Known rows, with every step that occurs:
gime > mupak > sida: -30	13	-4	-1	-5	0	19	-1	2	22	0	-6	11	-14	-6	3	-13	-4	-8	1	-5	3	-3	2	18	10	-3	6	-2	-3	-1	10	2	-17	6	1	-5
gufab > lene > rozus: -17	-5	8	2	-1	-4	-1	16	-2	14	13	-15	1	-7	2	11	-14	-5	6	-7	-1	-2	-9	-3	7	0	-16	-8	4	-10	-10	4	-3	-3	2	-15	16
rozus > lene > gufab > sekuzu > daka: -14	5	2	7	-6	-1	3	-29	1	-4	-6	6	6	-16	2	-14	-14	5	-2	4	-8	-9	7	2	-15	-9	-5	9	-2	3	-14	-4	0	-16	-7	16	-8
nipir > keki > rozus > lene > gufab > sekuzu: 5	-3	-4	5	-3	-1	-5	-31	4	-20	-6	5	-12	-15	-5	-18	-34	5	20	-3	2	1	10	3	-14	0	-7	1	5	17	-17	-5	-3	-8	1	16	-10
vigef > keki > rozus > lene: 19	2	-14	12	6	5	2	2	3	16	-14	-21	-3	7	-10	7	-23	-3	2	5	4	9	-4	-4	-5	-5	6	5	6	5	-2	10	0	-7	5	1	6
mupak > gime > vepe > daka: -3	10	7	21	-5	6	12	-3	-3	-1	-33	-6	-5	-17	-11	9	-9	-2	-34	9	-5	-6	6	-1	16	8	-12	8	7	-11	7	-4	-3	3	-4	-11	-4
gufab > sekuzu > lasib > katu > vigef: -15	-3	12	2	-3	-3	0	-6	5	-6	1	24	3	-5	2	-7	34	0	6	1	4	2	2	0	9	10	-8	-1	-7	-7	15	-3	3	7	2	24	-4
daka > vepe: -7	15	-3	9	1	2	9	21	5	13	-18	-12	-5	-1	-12	-5	20	0	-14	-7	1	-5	-12	0	5	1	-29	-3	6	-10	-2	15	4	2	-3	-12	1
vituv > lene: -3	6	1	25	-8	1	1	13	3	7	3	-5	4	-15	-7	7	-1	-2	-14	7	-3	-1	-7	8	5	-4	-25	-6	8	-7	3	15	2	1	6	1	-1
rozus > lene > gufab > sekuzu > daka > vepe: -12	14	1	2	-3	-1	2	-9	0	-6	-14	6	-1	-13	0	-20	6	4	-11	-4	-8	-11	1	-2	-19	-6	-13	2	3	1	-6	3	0	-14	-12	8	-17
vigef > keki > rozus > lene > gufab > sekuzu > lasib > katu: 15	-6	-21	-11	2	0	-15	1	-6	-2	0	11	4	5	5	-13	-2	3	2	2	3	10	9	-6	-14	-1	15	4	-7	9	-10	-1	-3	-16	7	22	-19
rozus > lene > gufab > sekuzu > lasib > katu: -10	-5	-6	-4	-10	2	-15	-6	-2	-7	11	22	5	-14	5	-22	5	8	2	3	0	-1	3	-4	-3	-2	-6	2	-4	3	-10	5	0	-13	5	25	-16
rozus > keki: 7	1	-16	16	-3	6	6	11	-1	-3	-11	-3	-3	5	-8	5	-6	0	7	2	2	-2	-5	5	2	-7	-10	7	9	-8	9	6	1	11	3	-7	1
rozus > lene > gufab > sekuzu: -11	-3	4	9	-7	5	8	-24	-1	-16	4	8	0	-20	-4	-23	-18	6	6	1	-8	-6	1	-4	-5	-4	-12	4	3	4	-13	6	1	-10	-4	17	2
sekuzu > gufab > lene > rozus: -21	3	15	-8	0	-6	7	10	-2	14	7	-13	5	5	9	15	-18	-3	6	-12	-2	-1	-9	-2	-2	-4	-6	-4	-6	-2	-21	-3	-2	-13	1	-19	13
lasib > katu > sida: -10	8	-1	15	-5	3	-10	11	5	36	15	7	10	19	-8	0	16	2	-19	8	-2	5	5	-5	-1	1	1	-1	4	-11	14	15	4	0	-2	8	-4
nipir > keki > vigef > katu: 10	-8	-2	-2	-1	-5	2	-7	5	-8	-9	-20	-2	-17	-9	3	11	-4	-4	4	12	0	-5	-8	12	-1	-4	-3	-3	-3	3	-8	2	21	-2	4	10
keki > vigef > katu: 4	-2	7	-2	1	1	8	11	4	3	-1	-25	9	-7	-12	2	8	-4	-11	2	5	3	-6	-11	19	3	-8	0	-5	-10	-5	1	4	10	-9	3	22
gime > mupak: -30	9	-3	5	-5	1	13	-19	0	22	-13	-14	10	-11	-12	3	-10	-4	-2	-3	1	-1	-5	6	19	4	-20	1	-2	-1	-2	3	4	-10	7	-15	-10
nipir > keki > vigef: 5	-4	-3	9	-1	-5	10	-7	12	-6	-8	-9	-7	-12	-7	-7	9	-1	0	6	7	-2	-12	-1	2	3	-18	-1	-1	5	-1	-4	4	11	-3	8	22
vigef > keki > nipir: 8	-10	-25	13	4	-3	17	5	-7	25	-14	-11	3	4	-6	6	7	-6	-7	6	1	4	3	2	11	-8	1	13	-3	-7	-9	3	4	10	3	0	12
lasib > sekuzu > gufab > lene > rozus > keki: -2	2	8	-8	2	1	-11	16	-13	-16	10	8	-1	15	15	10	-19	-5	13	-15	-6	-2	0	1	-10	-4	14	5	1	7	8	-4	-4	-2	3	-18	-9
lene > rozus > keki > vigef > katu: 15	-5	-14	-6	6	1	0	29	-6	-4	9	-24	3	5	-4	11	-17	-5	6	-3	4	7	-8	-12	15	3	14	-3	5	-11	12	-8	-5	27	-7	-13	31
vituv > lene > rozus > keki > vigef > katu: 22	-4	-12	5	1	1	-8	41	-7	-12	19	-17	5	-8	0	17	-19	-8	-5	3	1	9	-9	-6	11	0	10	-11	11	-10	26	-1	-7	28	-4	-7	21
lasib > katu > vigef > keki > rozus > lene > gufab: 16	8	-19	-5	6	1	4	-15	10	11	-2	-3	-3	19	-6	-3	-18	2	16	8	1	12	1	-10	-10	-2	36	0	2	5	15	0	-5	-9	-4	-4	16
gime > vepe: -19	6	7	22	-4	4	15	0	1	20	-22	-11	2	-17	-13	-8	11	-3	-15	-8	1	-13	0	-4	14	10	-19	-1	8	-4	4	10	1	-8	-2	-10	-2
nipir > keki > rozus > lene > gufab > sekuzu > daka: 1	4	-5	2	-2	-6	-9	-36	5	-8	-15	3	-5	-13	1	-8	-29	4	14	-1	1	-3	16	7	-23	-4	0	6	1	15	-17	-15	-4	-14	-2	14	-19
mupak > gime > vepe: -10	16	7	22	-7	5	12	1	2	8	-19	-7	-5	-21	-14	-7	7	0	-21	-7	-1	-10	1	-7	27	9	-3	3	10	-11	-1	5	-2	-9	-6	-7	5
mupak > gime: 1	16	-2	15	-7	3	9	1	5	2	-6	-6	-4	-8	-11	1	-2	4	-7	2	-2	1	-5	0	23	-1	-5	7	3	-15	-17	4	1	-1	-1	-4	14
katu > vigef > keki: 5	3	-9	12	7	1	28	-14	8	5	-17	-7	-2	9	-7	8	14	-4	7	11	0	-1	-13	-2	2	-3	12	4	0	-4	19	-2	2	9	2	-5	24
nipir > keki: -4	1	-10	16	-4	-3	5	-13	6	3	-16	-7	-8	-11	-7	3	3	1	6	3	8	-5	-6	5	2	-5	-16	0	4	0	-3	-1	2	8	9	-3	-3
nipir > keki > vigef > katu > lasib > sekuzu > gufab > lene: 15	-16	31	-28	3	-4	-14	-23	0	-22	9	8	-7	2	14	8	32	-1	-9	3	8	-4	8	4	-6	-2	13	-6	-12	15	6	-9	5	7	0	0	-22
vituv > lene > gufab > sekuzu > lasib: -4	-8	-3	7	-7	1	2	9	-3	-21	13	23	7	-19	6	-9	5	5	-4	3	-9	-7	-1	13	-5	-1	-24	-4	-3	6	-19	3	0	-13	8	22	-14
lasib > sekuzu > gufab > lene > rozus > keki > nipir: 0	-11	3	-9	3	-4	-8	21	-19	-5	14	11	0	13	17	9	-22	-8	12	-16	-7	5	13	6	1	-4	15	10	-1	5	-1	-4	-4	4	-1	-13	-5
lasib > katu > vigef: -13	12	5	9	-3	-2	6	-11	11	16	-4	1	1	6	-9	0	17	-2	3	5	4	5	-2	-3	10	4	-1	-1	1	-14	22	3	2	9	-3	-2	11
sekuzu > daka > vepe: -11	22	-4	7	2	-4	6	16	7	25	-28	-13	1	2	-7	4	25	-2	-21	-5	1	-7	-6	5	-5	-3	-22	1	1	-11	-2	5	3	-4	-6	-12	-10

Rows:
-15	2	-2	6	-4	0	15	-17	-3	-12	-1	6	4	-9	-6	-20	-2	5	2	-3	-7	-8	5	0	-2	0	-20	6	-3	-1	-25	-2	2	-5	-3	7	1 -> lene > gufab > sekuzu
11	-7	17	-26	6	-1	-13	23	-14	-27	19	-6	5	9	14	11	-12	-10	3	-13	-2	4	1	-12	1	1	27	2	-6	4	15	-11	-4	9	-8	-10	2 -> lasib > sekuzu > gufab > lene > rozus > keki > vigef > katu
-15	-3	1	3	-6	-3	-15	7	-5	2	-2	17	7	-10	1	-9	32	0	-9	-1	5	1	7	0	8	4	-20	2	-7	-10	-3	3	4	3	8	23	-22 -> gufab > sekuzu > lasib > katu
10	1	-6	13	-2	0	-9	-13	12	6	-14	-14	-14	-7	-10	3	-28	2	14	1	9	6	-2	4	-3	-1	-9	-3	10	11	-4	5	-1	-3	6	3	-4 -> nipir > keki > rozus > lene
-10	15	13	2	2	2	6	-10	0	1	-9	3	5	12	-1	-6	4	2	-7	-8	-7	-3	2	5	-2	2	-1	12	-10	7	-13	3	6	-8	2	-6	-8 -> lasib > sekuzu > gufab
6	-3	9	-4	4	6	-14	-10	-4	8	0	-2	-3	9	-4	4	26	5	-14	4	2	-2	13	10	13	2	5	-4	0	-6	3	8	6	14	7	-14	-22 -> vigef > katu > lasib > sekuzu
-3	-4	-3	7	-10	2	-18	20	-2	0	37	41	16	0	9	-10	21	7	-20	10	-11	0	10	5	-15	1	-4	-8	-1	3	5	9	1	-12	3	35	-26 -> vituv > lene > gufab > sekuzu > lasib > katu > sida
-13	5	29	-5	-2	0	-4	-5	-4	-7	1	6	5	3	8	0	5	-4	-6	-9	-6	-7	3	3	-4	-5	-7	8	-9	8	-8	6	5	-18	1	-1	-20 -> lasib > sekuzu > gufab > lene
-15	-1	1	-9	-2	-3	6	-14	5	-11	6	29	4	0	4	-16	23	7	12	0	-2	-2	4	1	0	7	1	0	-9	-1	0	-9	0	-4	0	17	-3 -> lene > gufab > sekuzu > lasib > katu > vigef
4	-10	31	-34	11	-3	-11	5	-5	0	26	-6	2	15	16	9	12	-1	-10	-6	-2	3	6	-2	1	8	18	-11	-12	5	-7	-8	1	4	-7	-16	7 -> keki > vigef > katu > lasib > sekuzu > gufab > lene > rozus
18	-11	-18	-7	6	4	2	0	-3	-11	-6	6	0	2	4	-10	-16	5	12	2	-2	3	1	1	-15	-3	7	6	-5	17	-25	-3	-2	-21	7	20	-5 -> vigef > keki > rozus > lene > gufab > sekuzu > lasib
8	-11	1	-3	1	-1	-1	31	-3	-12	19	-9	-3	-1	6	7	-17	-8	10	-2	2	2	-14	-7	1	2	-6	-4	8	-4	11	-2	-5	10	-10	-7	33 -> gufab > lene > rozus > keki > vigef
15	-9	15	-23	10	0	-8	9	-5	-16	24	13	-8	27	21	4	2	1	4	-2	-4	0	0	8	-15	7	15	-5	-1	13	9	-7	-1	7	-7	-16	12 -> katu > lasib > sekuzu > gufab > lene > rozus > keki > vigef
2	4	-23	11	3	2	3	22	-5	5	-2	-10	-4	8	-3	9	-23	-1	15	-4	0	2	-8	3	5	-2	2	-1	12	-9	5	-1	-5	17	4	-22	19 -> lene > rozus > keki
13	-12	3	2	0	0	1	2	8	4	13	-7	3	2	-8	6	13	0	-12	11	4	2	-2	-9	2	0	9	-5	-1	2	14	-2	4	14	-7	18	11 -> nipir > keki > vigef > katu > sida
-7	-11	-2	-1	-5	4	3	-9	1	-16	6	17	1	-16	5	-18	-6	10	10	1	-5	-7	-5	5	-4	-3	-13	3	-3	11	-23	4	1	-18	4	23	-4 -> rozus > lene > gufab > sekuzu > lasib
16	9	-8	6	5	1	-3	-9	10	17	-8	-8	-4	14	-8	7	-6	-5	8	9	7	16	0	-11	-2	1	27	0	6	-1	31	5	-3	1	-1	3	9 -> lasib > katu > vigef > keki > rozus > lene
18	-14	0	-9	3	-3	-1	-17	9	0	-3	-11	-9	-4	-4	8	25	5	-7	12	14	0	-1	5	8	1	-1	-11	-1	-2	2	-6	4	25	1	-4	6 -> nipir > keki > vigef > katu > lasib
-11	-4	5	-7	-6	0	-2	-21	7	-17	13	30	0	-10	7	-20	8	8	16	5	-2	0	-1	-2	-2	3	8	-2	-4	5	10	-1	-1	-8	-1	26	2 -> rozus > lene > gufab > sekuzu > lasib > katu > vigef
16	-6	15	-11	8	4	-8	-5	2	-2	9	-5	-2	9	-4	-5	31	3	-19	7	2	1	8	3	12	10	6	-4	-4	-1	6	3	8	17	-5	-2	1 -> keki > vigef > katu > lasib > sekuzu
6	5	-8	11	1	-4	-2	-4	10	11	-19	-15	-10	-1	-11	6	-13	0	12	-4	10	4	3	8	-1	3	-15	-1	4	4	-14	-2	0	1	7	-5	-4 -> nipir > keki > rozus
7	-5	8	-15	7	2	-14	4	-10	-6	15	17	-9	27	20	14	-3	3	10	-6	-4	-3	6	14	-15	-3	16	-5	3	8	7	-3	-2	3	5	-28	-12 -> katu > lasib > sekuzu > gufab > lene > rozus > keki
13	15	-16	-5	9	-2	2	-2	-3	0	-26	-5	-2	5	0	-11	-3	-2	-9	-4	-4	-2	7	-5	-29	-5	7	5	1	8	-6	-4	-3	-18	-9	6	-21 -> vigef > keki > rozus > lene > gufab > sekuzu > daka > vepe
19	-2	-24	-15	7	1	0	-1	11	10	0	6	-1	22	2	0	-7	6	20	8	4	12	-4	-2	-9	-1	34	-2	-4	12	5	-3	-5	-17	5	3	10 -> sekuzu > lasib > katu > vigef > keki > rozus > lene > gufab
8	-9	11	-23	3	-3	0	27	-9	-13	14	-18	7	7	11	22	-18	-9	8	-9	3	5	-8	-14	3	-6	16	-2	-5	-4	5	-13	-6	9	-9	-14	20 -> sekuzu > gufab > lene > rozus > keki > vigef > katu
-1	-7	-5	5	-2	0	-6	25	-8	-3	10	-6	-4	0	6	17	-22	-6	16	-5	1	-1	-8	-1	1	-7	-5	-4	12	-10	9	2	-6	7	3	-18	9 -> gufab > lene > rozus > keki
11	-8	11	-27	7	2	-21	6	-17	-8	15	6	-3	22	18	25	-1	0	5	-7	0	0	12	8	-3	-7	31	-7	0	0	11	-6	-4	12	6	-29	-24 -> vigef > katu > lasib > sekuzu > gufab > lene > rozus > keki
-9	-1	23	-18	7	-2	-9	-5	-5	10	17	8	-5	20	17	8	6	4	-1	-7	-5	-3	4	12	-9	4	5	-9	-5	7	-14	0	1	-7	4	-25	-4 -> katu > lasib > sekuzu > gufab > lene > rozus
0	-4	-17	-9	3	-3	11	-14	-2	-12	-2	26	4	7	7	-11	33	2	8	8	-1	-1	0	-5	-8	0	20	3	-12	1	10	-12	-1	1	4	16	-1 -> lene > gufab > sekuzu > lasib > katu > vigef > keki
